Every row comes from one small tree of marks. Brackets hold a mark, then the marks that hang from it, in alphabetical order. Every link used is in the known rows. Which tree was each row made from?
Known rows:
(rupa (numu giribef zesi zumu)): [-0.89 -0.28  0.00 -1.79 -4.70 -0.94  6.42 -0.83  1.94 -1.90 -0.01 -1.11
  0.51 -3.68  2.30 -2.49 -0.03  2.26  0.78 -2.18 -2.03  0.85 -0.92 -0.81
 -4.35]
(numu giribef (gupip sibo) lefo tena zesi zumu): [ 1.87  2.23  1.01  2.33  0.23  1.63 -1.09 -3.58  1.18 -2.03  0.94 -2.44
 -2.63  2.22 -3.12  1.51  0.11 -2.55  0.74  0.76 -0.63  7.18 -1.15 -0.36
  2.77]
(tena (numu zumu)): [-5.24 -1.82 -2.20 -3.71 -3.46  0.17  3.91  1.50  0.77 -0.33 -0.23  0.47
  1.45 -1.61  5.96 -0.66 -0.35  0.84 -1.96 -2.25  1.59 -7.51  0.75  1.98
 -0.74]
(numu lefo (sibo gupip) tena zesi zumu): [ 3.36  1.01  1.30  2.05 -0.75 -0.95  1.82 -1.08 -1.73  0.44  0.11 -0.27
 -1.39  0.33  0.01  2.17  1.42 -0.52 -0.49  0.99 -1.86  1.19 -1.31 -0.69
 -0.98]
(numu gupip sibo zesi): [ 1.36  1.08 -0.17  0.27  3.05  0.49 -3.95 -0.01 -1.00 -0.80 -0.71 -0.46
  1.29 -1.57 -0.45  0.73  0.43 -2.10  1.46  1.51 -1.33 -2.41 -0.45 -0.43
 -1.48]
(rupa (numu lefo tena)): [-2.28 -2.12 -0.39 -1.43 -0.47 -1.36 -1.07  0.53  1.89 -0.70 -0.27  0.22
  0.70  0.28  1.71 -2.02 -1.51  1.83  0.77 -0.37 -1.73 -3.93 -0.59 -0.51
 -3.56]
(tena (numu giribef (gupip sibo) lefo zesi)): [-0.21  1.03 -1.08  1.32  2.71  1.13 -1.70 -2.67  2.03  0.61  1.53 -0.45
  0.14  1.83 -2.58  0.78 -0.92  0.55 -1.42 -2.04  3.68  3.27 -0.59  1.93
  3.58]
(rupa (numu tena)): [-3.58 -1.39 -0.86 -2.90 -2.16 -1.59 -0.71  1.92  0.66  0.14 -0.66  0.89
  1.51 -3.40  3.37 -2.80 -1.19  1.22  0.93 -0.43 -1.81 -6.76  0.07 -0.59
 -3.28]
(sibo gupip (numu giribef lefo zesi zumu)): [ 2.37 -0.96  0.98 -0.07 -3.81 -2.05  5.68  1.11  0.86  1.33  0.43  2.33
 -0.28 -0.13  2.36 -0.16  1.08  0.57 -3.09 -1.60 -3.81  3.53  0.06  0.01
 -0.32]
(zumu numu): [-4.01 -2.25 -1.38 -4.68  0.13 -0.61  0.86  3.51  0.41  1.92 -1.55  2.70
  3.38 -2.23  3.37 -3.11 -0.89  1.36  0.95 -0.22 -0.07 -8.50  2.90  0.67
 -0.74]
(giribef (numu lefo (sibo gupip) tena zesi zumu)): [ 4.38  0.06  1.47  3.10 -0.36  0.18  0.39  0.70 -2.30  2.60 -0.31  0.26
 -1.90  0.93 -0.45  1.87  1.92 -2.01 -0.24  1.44  0.20  2.17 -0.70  0.02
 -0.55]
(sibo gupip): [-2.82 -1.45 -1.00 -3.62 -2.56 -1.90  0.93  4.81 -1.10  0.35 -1.17  4.62
  2.42 -2.57  5.79 -1.64  0.09 -3.47 -1.21 -1.41 -1.40 -8.80  1.74  0.18
  0.64]
(numu giribef gupip lefo sibo tena zumu): [-0.73  1.60  1.59  2.89 -1.37  1.06  2.43 -2.82  0.28 -5.39  0.04 -3.25
 -1.24  2.64 -2.44  2.05  0.20 -0.31  1.75  1.50 -1.70  7.65 -2.23  0.12
 -1.81]
(tena (numu giribef sibo)): [-5.03  0.12 -1.60 -0.62 -2.34  0.23  8.24  0.56 -0.84 -1.48  0.04 -0.25
  2.86 -1.76  1.20 -0.06 -0.40  1.27 -0.79 -2.89  2.11 -1.34  0.10  2.50
 -0.51]
(numu giribef gupip sibo): [-2.61  1.18  0.02  0.31 -0.54  0.41  1.87  0.32 -0.96 -4.30 -0.79 -0.43
  1.82 -0.87 -0.56 -0.07 -0.04 -2.15  1.65  0.13 -1.25  1.63 -0.42  0.38
 -0.87]
(gupip (numu giribef lefo sibo tena zesi zumu)): [ 1.51  1.84  0.80  1.84 -2.47  0.99  6.53 -2.73  1.00 -3.80  0.74 -3.88
 -1.86  0.98 -3.62  1.67  0.76  2.98  0.05 -0.57  2.21  6.71 -0.94 -1.37
 -1.83]
(tena (numu gupip lefo sibo zesi zumu)): [ 1.23  0.77 -0.18  1.91  2.71  0.98 -2.23 -3.46  0.62 -0.72  0.74 -2.66
 -0.65  1.74 -1.12  2.74  0.16  3.32 -1.09  0.43  2.10  1.68 -2.12  1.38
 -1.91]
(sibo gupip (numu lefo)): [-0.58 -2.94 -0.32 -2.27 -0.55 -2.76 -0.04  4.35 -0.77  2.33 -0.33  4.97
  1.49  0.64  4.85 -0.82 -0.16 -1.18 -3.39 -0.97 -3.11 -5.73  1.72  0.33
  1.30]
(sibo (numu zesi)): [ 0.67 -1.86 -1.04 -2.79 -0.03 -1.04 -0.24  3.34  0.22  3.85 -0.61  2.54
  1.78 -2.61  3.98 -1.80  0.33 -1.71 -1.66 -0.23 -3.84 -6.63  1.98 -0.07
 -0.64]
(giribef (numu (gupip sibo) lefo tena zesi zumu)): [ 3.65  0.35  0.56  2.18  3.19  2.45 -7.33 -1.11 -0.60  1.84  0.39 -1.20
 -3.18  2.75 -2.20  1.36  0.60 -4.60  0.53  2.39  1.68  2.64  0.05 -0.19
  3.41]
(zumu (numu lefo)): [-2.74 -3.00 -0.92 -3.18  1.94 -0.52  0.53  2.06  1.92  1.26 -1.22  2.24
  2.75  1.30  1.55 -2.34 -1.28  1.94  0.91 -0.08 -0.14 -5.53  2.21  0.72
 -1.08]
(rupa numu): [-4.05 -2.32 -1.46 -4.07 -1.57 -1.73  0.60  2.57  0.22 -0.98 -0.72  1.43
  2.35 -3.24  4.38 -3.39 -1.17  0.52  0.46 -1.69 -1.55 -8.22  0.77 -0.53
 -2.97]

Write each row's tree:
[-0.93  0.99  1.53  1.71 -4.37 -2.42  6.52 -1.76 -1.78 -3.38  0.66 -0.97
 -0.90 -0.78 -0.14  0.37  0.24  3.95  0.07 -1.16 -1.46  5.54 -2.45 -0.71
 -2.52]	(rupa (numu giribef lefo (sibo gupip) tena zumu))
[ 1.74 -0.01 -0.34 -0.91  6.81  0.49 -7.33 -1.09  0.22  2.64  0.13  0.87
  0.55  1.44 -2.64 -0.50 -0.87  1.02  0.72  1.20  1.65 -1.78  1.45 -0.24
  3.42]	(zumu (numu (gupip sibo) lefo zesi))
[ 2.42  1.12  0.18  0.56  1.44  2.43 -7.06  0.27 -2.01  2.51  0.03 -0.60
 -2.44 -0.79 -0.04  0.77  0.98 -5.12  0.53  2.23  1.55 -0.25  0.67 -0.30
  3.87]	(giribef (numu (gupip sibo) tena zesi zumu))
[-0.80  0.82  0.89  2.04 -2.36 -1.36  5.64  0.57 -1.30 -1.63 -0.26  1.16
  0.67  0.90 -0.71  0.90  0.39 -1.20  0.14 -0.56 -1.56  3.47 -0.76  0.42
  0.03]	(numu giribef lefo (sibo gupip) tena)
[-1.72  1.15  0.68  0.95 -0.81 -0.06 -1.11 -3.54 -0.01 -4.28  1.45 -2.44
 -2.20  1.14 -1.84 -0.15 -1.04  1.40  0.83 -0.48  0.02  5.77 -1.89 -1.07
  1.50]	(rupa (numu giribef (gupip sibo) lefo tena zumu))
[-2.35 -0.27 -1.63 -2.19  1.33  0.46 -1.59  0.92 -0.99 -1.72  0.65  0.03
 -0.71  1.97 -0.39  0.29 -0.98 -1.46 -1.44 -1.37  3.96 -4.83  2.23 -1.50
  5.13]	(gupip (numu lefo tena) sibo)
[ 3.36 -0.51  0.92  3.02  0.70  1.79  1.20 -0.53 -0.87  1.20 -0.52 -1.97
 -1.68  2.12 -1.61  1.63  1.31 -2.55  1.16  2.04 -0.08  2.28 -0.40  0.04
 -1.88]	(giribef (numu lefo sibo tena zesi zumu))
[ 1.91  0.15  0.18  1.09  0.62  0.00  2.06 -0.55 -0.34  2.84  1.10  0.49
 -0.74  1.13 -2.00  0.07 -0.05 -2.13 -1.64 -0.62 -2.55  3.33  0.82 -0.20
  4.14]	(gupip (sibo (numu giribef lefo tena zesi)))
[-0.07  1.12 -0.58  1.33  0.75  1.59  0.34 -3.86  1.45 -1.02  1.73 -2.01
 -1.38  2.09 -1.82  1.63 -0.39  0.95 -1.72 -1.80  3.39  5.05 -1.09  1.66
  3.24]	(tena (numu giribef (gupip sibo) lefo zesi zumu))
[ 1.06  0.49 -1.20 -1.01  2.40  0.63 -2.68 -0.40  0.17  0.49  0.84 -0.54
 -1.25  1.14 -1.83  0.60 -0.49 -0.92 -1.37 -0.90  3.76 -3.04  1.68 -1.78
  4.15]	(gupip (numu lefo tena zesi) sibo)
[-1.64  0.82 -1.21  0.50 -1.34  0.58  7.02 -0.68  0.15  0.85  0.15 -0.90
  2.19 -2.35 -0.49  0.11  0.21  1.90 -0.49 -2.51  1.87  0.43 -0.47  2.11
 -1.21]	(tena (numu giribef sibo zesi))
[-2.24 -0.31 -0.60 -2.13 -1.14 -3.13  1.29  2.31 -4.19 -0.68 -0.36  2.13
  2.10 -4.14  3.38 -1.42 -0.19  1.56 -0.56 -1.54 -1.05 -6.46 -0.20 -0.83
 -1.39]	(rupa (numu (sibo gupip)))
[ 1.57 -1.01 -0.11  0.62  2.62 -1.21  0.65 -1.68 -0.34 -0.72 -0.02 -1.29
  1.04 -0.12 -1.03 -0.72 -0.48  2.27  1.10 -0.68 -1.42 -1.77 -1.09 -1.07
 -3.96]	(rupa (numu lefo sibo zesi))
[ 3.42 -0.81  1.25  2.10  1.05  2.05 -6.45 -0.03  2.65  1.59 -0.45 -0.94
 -2.23  2.20 -0.63  0.68  0.58 -2.27  1.19  2.97  0.09  2.65 -0.81  0.44
 -2.23]	(giribef (numu gupip lefo tena zesi zumu))
[ 2.75  0.32  0.40  1.29  1.47  1.94 -3.37  0.54 -1.94  0.10 -0.84 -1.27
 -0.77 -1.00 -0.09  0.88  1.50 -3.01  1.27  2.25  0.55  0.30 -0.23 -0.14
 -1.34]	(giribef (numu gupip sibo zesi zumu))
[-0.41 -0.71  1.17 -0.16 -5.54 -2.06  5.53  1.76  0.21  0.35  0.40  2.13
 -0.74  0.45  3.04  0.13  0.61  0.69 -2.67 -0.88 -3.73  3.52  0.01  0.27
  0.45]	(sibo gupip (numu giribef lefo tena zumu))
[ 4.14  0.29  1.10  4.00  4.55  1.83 -7.18 -0.22  0.10  2.03 -0.57 -1.06
 -0.95  2.19 -3.86  1.62  0.50 -2.19  2.01  3.29  0.48  3.05 -0.83  0.36
 -1.69]	(giribef (numu gupip lefo sibo tena zesi))
[-1.90  0.98  0.36  0.06  2.86  0.76 -2.88 -1.08  0.45  0.24  0.33  0.09
  0.26  1.88 -3.77 -0.60 -1.32  1.75  1.63  0.91  1.58  3.94  0.69  0.56
  3.91]	(zumu (numu giribef (gupip sibo) lefo tena))
[ 2.18  1.54  1.54  2.20  0.23 -1.37  3.64 -0.62 -0.04  3.04 -0.21  1.17
  0.99 -0.81 -3.51  0.05  0.59  4.89  0.89  0.55  0.01  5.25 -0.38  0.24
 -0.95]	(zumu (numu giribef lefo (sibo gupip) tena zesi))
[ 1.51  1.75  0.67  1.31  3.87  0.75 -4.05 -2.50  1.51  2.15  0.71 -0.41
 -0.39  1.15 -5.34 -0.34 -0.78  2.33  1.71  1.27  1.32  5.66  0.37  0.23
  3.09]	(zumu (numu giribef (gupip sibo) lefo tena zesi))
[-2.88  0.05 -1.08 -3.70 -3.40 -1.72 -1.30  4.45 -0.56  0.29 -0.46  3.37
  0.60 -3.46  4.06 -0.86  0.05  0.78 -2.20 -1.38  2.64 -7.46  1.83 -1.15
  1.12]	(sibo (gupip (numu tena)))
[-0.50 -0.48 -1.31 -3.84 -2.62  0.47  1.86  1.34  1.21 -1.69 -0.26 -0.25
 -0.18 -2.47  3.09 -0.88  0.59  0.63 -1.22 -1.46  2.14 -5.46  1.68 -1.75
 -1.13]	(gupip (numu zesi zumu))
[ 1.75  1.10  1.70  2.16 -1.72  1.00 -0.37 -2.42  4.39 -2.24  0.05 -2.19
 -1.65  1.80 -1.83  0.79  0.25 -0.11  1.30  1.24 -2.20  7.47 -1.92  0.05
 -2.92]	(numu giribef gupip lefo tena zesi zumu)
[ 4.29  0.52  1.68  3.93  2.55  2.13 -4.98 -1.51 -0.54  0.44 -0.26 -2.54
 -2.36  2.35 -2.97  2.18  1.20 -1.72  1.61  3.46  0.24  4.64 -1.46  0.02
 -1.91]	(giribef (numu gupip lefo sibo tena zesi zumu))
[-2.61  0.88 -0.81 -2.53  3.55  0.33 -7.34  1.00 -1.99  2.27 -0.24  1.32
  0.93 -1.50 -0.40 -1.11 -0.96  0.55  1.08  1.90  1.53 -4.55  1.91 -0.01
  4.47]	(zumu (numu (gupip sibo) tena))
